Each row was made from one walk, in order. Every step used is in the known rows, and no mark comes twice. Write each row's walk.
In the rows, 128 means zero.
Known rows
guzunip, kudam: [100 102 152 135 123  94 131 107 173 134 164 170 171 112  88 136 126 117
 138 115  98 103 105  99 115  95 141 108 144  96 104 112 120]
tulifi, bokag, kudam, limuv: [ 89 120 146 157 185 123 168  79  95  82 119 122 125  90 121 122 131 128
 109 153 103 106 133 143  75 124 166 108 141 129 113 164 142]
vomu, kudam, bokag: [159 110 152 173  99 128  79 118 128 105 127 116 143 106  95 148 100 156
 127 154  93  72  95 146 125 116 122 146 138 177 150 140 105]
limuv, kudam, guzunip, tulifi: [108  93  81 166 133 101 145  88 165 135 169 146 151 146  96 129  85 109
 114 193 133 129 169 166  53 114 115  83  73  84 112 110  96]
limuv, kudam, vomu: [115 170 104 123 144 113  77  96 112 125 115 170 123  99 118  93 118  79
 153 125 128 173  81 164 106 119 157 147  62 116 130 137  55]
bokag, tulifi, limuv, kudam: [ 84 133  81 122 114 143 131  99 125 115 140 139  92 174 137  78 140  92
 115  78 119 179 136 139 130  89 119 132  92  72 136 129  86]
limuv, kudam, daruzaf: [ 89 164  73 120 113  88  68 122 152 115 183 134 122 164 112 102 137  81
 164 134 140 104 132 148 106  63 105 124  93 136 131 137  81]
menem, bokag, kudam: [116 114 141 157 174 162 113 115 129 106 135 113 157  92  71 153 130 145
 161 168  98 131 127 102 145 138 118 154 124  81 163 166 133]
limuv, kudam, daruzaf, tulifi, vomu: [159 144 162  91 115  83 104 118  98 117  91 153 150 162  59 116 129 120
 180 127 135 128 148 149  77 142  95  88  43  80  82 145  94]
limuv, kudam, bokag: [128 153 137 149  97 121  81  99 108 105 158 135 141 111 100 145 116 115
 115 160 114 114  92 147 143 115 122 127 129 158 158 134 103]
vomu, kudam, daruzaf, tulifi, bokag, menem: [151 158  93 118 151  62 110  80 108  82 186 101 177 168 125 183 104 118
 118 108 143  85 103 119  99 120  90  96 140 105  98 128 133]
daruzaf, tulifi, limuv: [108 104 107 114 133 149 136 175 102 156 125 145 153 141  97 139 143 134
 139 133 107 153 167 131  95 139 120 144  99  64  96 101 107]
daruzaf, tulifi, limuv, kudam, guzunip: [116  86  80 126 144 115 135  86 106 137 166 168 104 162 138 145 110 131
 131 152 129 138 160 154  88  92 131  87  95  87  92 124  50]
vomu, kudam, guzunip, tulifi, daruzaf: [112  61 121 144 119 138 110  89 199 134 179 104 147 118 107 129  71 139
 149 142 137 108 188 127  45  82 148  84  99  78 141 147  74]
kudam, bokag: [144 142 156 156 120 134  83 131 111 120 151 134 157  78  83 171 118 135
 125 174 110  85 107 142 109 137 126 139 162 158 157 127 117]
menem, bokag, kudam, vomu: [120 158 132 135 184 156  83 143 103 133 100 133 143  60  77 124 126 122
 162 163 122 168  93 143 129 156 151 176  88  88 148 142  91]
tulifi, vomu, kudam, bokag, menem: [156 155 148 132 138  82  82  77 114  75 158 115 160 124  96 151  95 141
 116 103 135  38  87 151 134 127  80 126 148 117 122 125 111]
menem, bokag: [155 154 142 130 148 146  77  81 143 126 177 125 160 111  85 171 133 136
 188 147 117 132 168  96 107 127  98 130 163 111 152 196 113]
kudam, guzunip: [147  85 109 147 174 116 117  86 128 138 173 181 120 112 115 174  94 145
 153 171 121  86 165 139  46  98 140 100 136 115 114 149  59]
tulifi, daruzaf: [110 100 151 122 130 154  80  90 180 121 177 126 143  90 111 146 102 120
 175 107 130 110 164 100  61  85 158 107 130  89 166 181  71]
kudam, daruzaf: [106 155  87 123 139 100  65 153 153 132 178 134 137 136  90 126 136 100
 178 151 136  77 154 141  70  83 106 135 117 133 129 132  93]
daruzaf, tulifi, limuv, kudam, bokag: [117 146 126 137  85 135  98 136  84 123 143 124 141 128 100 134 131 125
 105 155 119 141 105 154 155 132 111 133 119 130 135 105 104]
menem, bokag, kudam, daruzaf, tulifi: [131 144 129 103 141 111 115 180 108 139 116 106 178 136  58 164 164 131
 177 206 116 127 147 123 110 138 117 122  83  73 127 107 142]
bokag, kudam: [ 98  84 132 167 175 154 128 130 131  99 117 149 147  80  80 137 115 131
 142 150  89 108 106 127 115 134 143 157  97  87 158 140 122]
tulifi, bokag, kudam, vomu: [120 137 112 146 180 145 100 133  90 120 100 144 140  74  98 126 104 114
 135 142 115 167  73 146 109 154 166 163  86 108 132 134  99]
daruzaf, tulifi, bokag: [168 115 120 136 140 103 136  94  95 109 143 140 179 146 118 200 107 127
 130 146 107 156 127  98  60 150 135  86 132 132 110 155 141]
daruzaf, tulifi, vomu, kudam: [182  71 168 136 111  91 106  89 130  93  65 141 140 156  90 109  91 157
 174 101  86  96 123 138  86 119 107 114  46 119  93 168  83]
guzunip, tulifi: [109 110 107 164 135 113 133 126 172 129 143 135 187 117  67 128  99 104
 128 176 116 120 167 145  48 138 113 115  84  91 131 116 131]
daruzaf, tulifi: [150 123 153 113 141 111 130 145 112 133 105 159 187 116  76 178 140 126
 164 184  96 132 140 124  68 147 141 113  87  86 128 122 124]
menem, bokag, tulifi, vomu, kudam: [184 100 166 136 118 115 106  74 145  92  73 114 109 166  92  94 100 158
 172  76  96 106 142 126 104 106  98 128  93 109 124 191  93]

Which walk is each row?
[117 110  79 127 151 134 129  78 113 138 178 148  84 171 140 133 118 136
 131 134 137 149 179 142 103  80 120  98 129  79 110 143  60]	menem, bokag, tulifi, limuv, kudam, guzunip
[120 124  84 139 117  90  60 137 165 114 156 112 125 160 105 105 115 121
 179 128 116  63 133 143  87  59 103 141  96 155 123 140  82]	vomu, kudam, daruzaf
[166 142 171  92 128  88 102 136  98 127  86 160 161 148  50 129 126 128
 188 134 135 115 156 141  66 150  98  95  57  84  86 142 103]	kudam, daruzaf, tulifi, vomu
[107 149 132 120 145 101  96 133 133 155 120 176 155  78  91 110 128 103
 148 128 121 145  81 139 109 123 167 145 107  98 106 103  82]	guzunip, kudam, vomu
[158  98 144 136 143  94 126  89 138 127 113 166 154 139  57 123  75 137
 149 144 140 106 181 158  39 152  90  82  65  79  83 145  89]	kudam, guzunip, tulifi, vomu
[114  83 113 177 174 145 138 104 113  85 134 136 149 104 103 160  99 137
 121 140  96 132  95 106 114 137 140 136 119 112 144 155 140]	tulifi, bokag, kudam
[149 142  93 124 115  89 116 100  98 108 161 122 167 174 127 175 120 111
 131 146 125 154 126 107  78 122 118  80 115 138 102 142 131]	limuv, kudam, daruzaf, tulifi, bokag
[ 83  81  68 153 145 160 144 161 131 162 162 113 140 143  91 122 109 143
 112 160 127 149 195 148  99 137  92 138 109  51  97  98 105]	menem, bokag, kudam, guzunip, tulifi, limuv
[ 91  63  63 157 129 139 139 148 143 155 155 124 130 157 111 106  93 141
 106 137 120 122 187 158  77 113  97 135  92  76  82  96  89]	vomu, kudam, guzunip, tulifi, limuv
[134 127 108 128 108  81  60 127 156 109 134 125 121 169  91  90 111 129
 186 110 124  62 141 153  85  74  87 132  77 146 102 151  76]	tulifi, vomu, kudam, daruzaf
[165 141 181 107 151 121 130  99 122 113  76 155 122 135  63 101 122 128
 160  81 125 123 159 130  67 142 114 113 104  65 125 165 106]	bokag, tulifi, vomu
[115 117 155 106 138 166 114 105 181 127 148 103 121 106 106 129 126 117
 159  91 133 128 175  97  63  85 170 111 147  50 191 165  95]	bokag, tulifi, daruzaf
[176 123 188 102 136 100 119 111  99 118  73 175 164 131  54 140 117 139
 179 124 116 124 151 134  58 166 108  96  64  78  91 153  99]	daruzaf, tulifi, vomu
[126 118 167 116 108 167 103 110 166 121 141  75 122 112 105 129 120 139
 143 105 127 116 152 103  95  87 163 118 153  80 194 157 103]	vomu, kudam, bokag, tulifi, daruzaf
[109 143 117 148  91 139  87 118 101 121 160 127 130 122 106 129 121 120
 100 141 118 129 103 154 155 120 109 139 127 140 139 117  98]	tulifi, limuv, kudam, bokag
[169 108 166 166  87 114  87 112 124 104 105 114 154 122  72 127  84 158
 124 150 105  77 107 158 116 140  98 132 105 157 126 138 109]	guzunip, tulifi, vomu, kudam, bokag
[145  87 148 144 150 103 136 100 129 124 102 159 150 130  50 116  78 143
 143 149 134 112 173 156  55 155  98  88  57  64  87 139  99]	bokag, kudam, guzunip, tulifi, vomu
[ 95 155  98 130 154 131  74 159 141 127 168 100 144 125  71 131 146 120
 178 176 129  98 147 126 127  99  95 148 120 105 144 138 120]	menem, bokag, kudam, daruzaf
[150 113 158 135 131  97 120  98 141 118 102 164 166 125  50 105  87 121
 151 127 129 117 164 151  49 158  89  97  59  80  94 152 105]	guzunip, tulifi, vomu
[ 78  98  73 150 127 151 134 160 142 156 154 125 149 137  91 104 115 114
 111 134 119 142 182 149  78 132  99 148  95  69 100  96 112]	guzunip, tulifi, limuv
[101 106  86 113 113 130 116 195 112 154 125 118 136 169 101 118 144 131
 144 131 112 130 161 141 104 114 101 151  84  75  86  93 101]	vomu, kudam, daruzaf, tulifi, limuv
[164 140 177  91 136 100 101 136  94 123  88 136 163 143  37 130 133 142
 190 149 132 125 160 133  96 162  88 102  62  71  95 149 113]	menem, bokag, kudam, daruzaf, tulifi, vomu
[176 160 186  99 150 129 116  89 117 116  87 133 127 143  59 115 131 136
 175  96 132 138 178 111  85 147  99 109 121  57 128 189 117]	menem, bokag, tulifi, vomu
[134  61  96 170 191 129 142  86 106 117 165 156 120 114 117 180  84 158
 126 175 117 104 140 126  74 115 149 100 134 109 115 145  91]	tulifi, bokag, kudam, guzunip
[140 155  98 130 171  79 108  47 119  76 209 124 172 138 132 183  92 107
 113  88 147  82 101 110  88 125  94 101 172 111 117 147 127]	tulifi, bokag, menem
[124 182 121 128 136  84  86  72 111  83 195 119 161 119 112 156 113 109
 101 120 145  75  79 150 143 121  95 117 153 110 144 114 113]	limuv, kudam, bokag, menem
[ 73 167  56 108 110 113  88 152 136 134 174 111 103 186 118  79 153  82
 145 113 147 130 152 148 118  63  97 135  99  98 127 111  89]	bokag, tulifi, limuv, kudam, daruzaf
[ 91 120  89 118 105 126 125 107 109 119 138 152 125 167 130 103 135  95
 129 111 111 175 129 142 129 102 116 117  68  80 113 120  82]	daruzaf, tulifi, limuv, kudam
[137 114 188 129 143  82 151  66 106  87  71 129 118 123 107  89 123 146
 149 124  96  78 149 162  54 113 144  95  89 134  79 180 106]	daruzaf, tulifi, vomu, kudam, limuv
[ 79 112  76 128 110 134 111  89 130 111 160 158 106 159 139  91 126  86
 127  89 114 166 128 144 130  88 108 132  82  97 120 136  69]	tulifi, limuv, kudam
[137 176 133 129 155  97  87  97 112  91 192 119 176  98  96 177 111 121
 111 132 142  53  92 143 126 133  97 128 173 110 144 113 121]	kudam, bokag, menem
[138 109  84 172 131 103 133  81 139 108 171 124 180 145 114 167  81 113
 101 143 124 145 143 114  50 142 117  89 125 139 113 149 146]	guzunip, tulifi, bokag
[ 73 112  64 144 102 128 123 100 141 119 160 141 123 166 125  81 116  88
 107 109 118 171 146 154 121  98 100 124  64  85 113 115  86]	guzunip, tulifi, limuv, kudam
[144 173  97 106 160  67 112  86 106  88 198 110 184 156 119 191 111 110
 116 117 154  95 107 119  89 131  90  92 153  94 104 118 139]	kudam, daruzaf, tulifi, bokag, menem
[183  74 136 138 154 113 121  64 130 121 129 139  97 161 111 138  87 176
 165 132 118  90 173 135  76  93 114  93 118 107 104 175  61]	menem, bokag, tulifi, vomu, kudam, guzunip
[157 135 180  84 119  74 110 136 113 133  94 161 168 151  47 122 129 129
 182 129 133 114 150 132  78 142 100  84  63  72  72 130 108]	guzunip, kudam, daruzaf, tulifi, vomu
[144 149 116 113 115  96  70 132 151 116 131  92 115 182  86  89 127 129
 188 108 135  83 161 137 104  77  79 131 104 124 118 160  96]	menem, bokag, tulifi, vomu, kudam, daruzaf
[ 77 135 171 128 153  81 165  78 136 115 140 153 140  99 109 104 151 117
 124 136 105  86 138 135  78  96 170  87 155 115  87 131 130]	guzunip, kudam, limuv
[144 156 132 139 140  89  86  83 123  81 176 104 167 116 105 163 100 134
 114 120 130  43  79 143 135 119  88 133 163 123 137 119 117]	vomu, kudam, bokag, menem
[125  87 129 162 164 138 151 122  97  94 115 128 169 113  93 170 112 138
 124 163  90 146  99 106 113 152 145 120 102  90 134 139 152]	daruzaf, tulifi, bokag, kudam
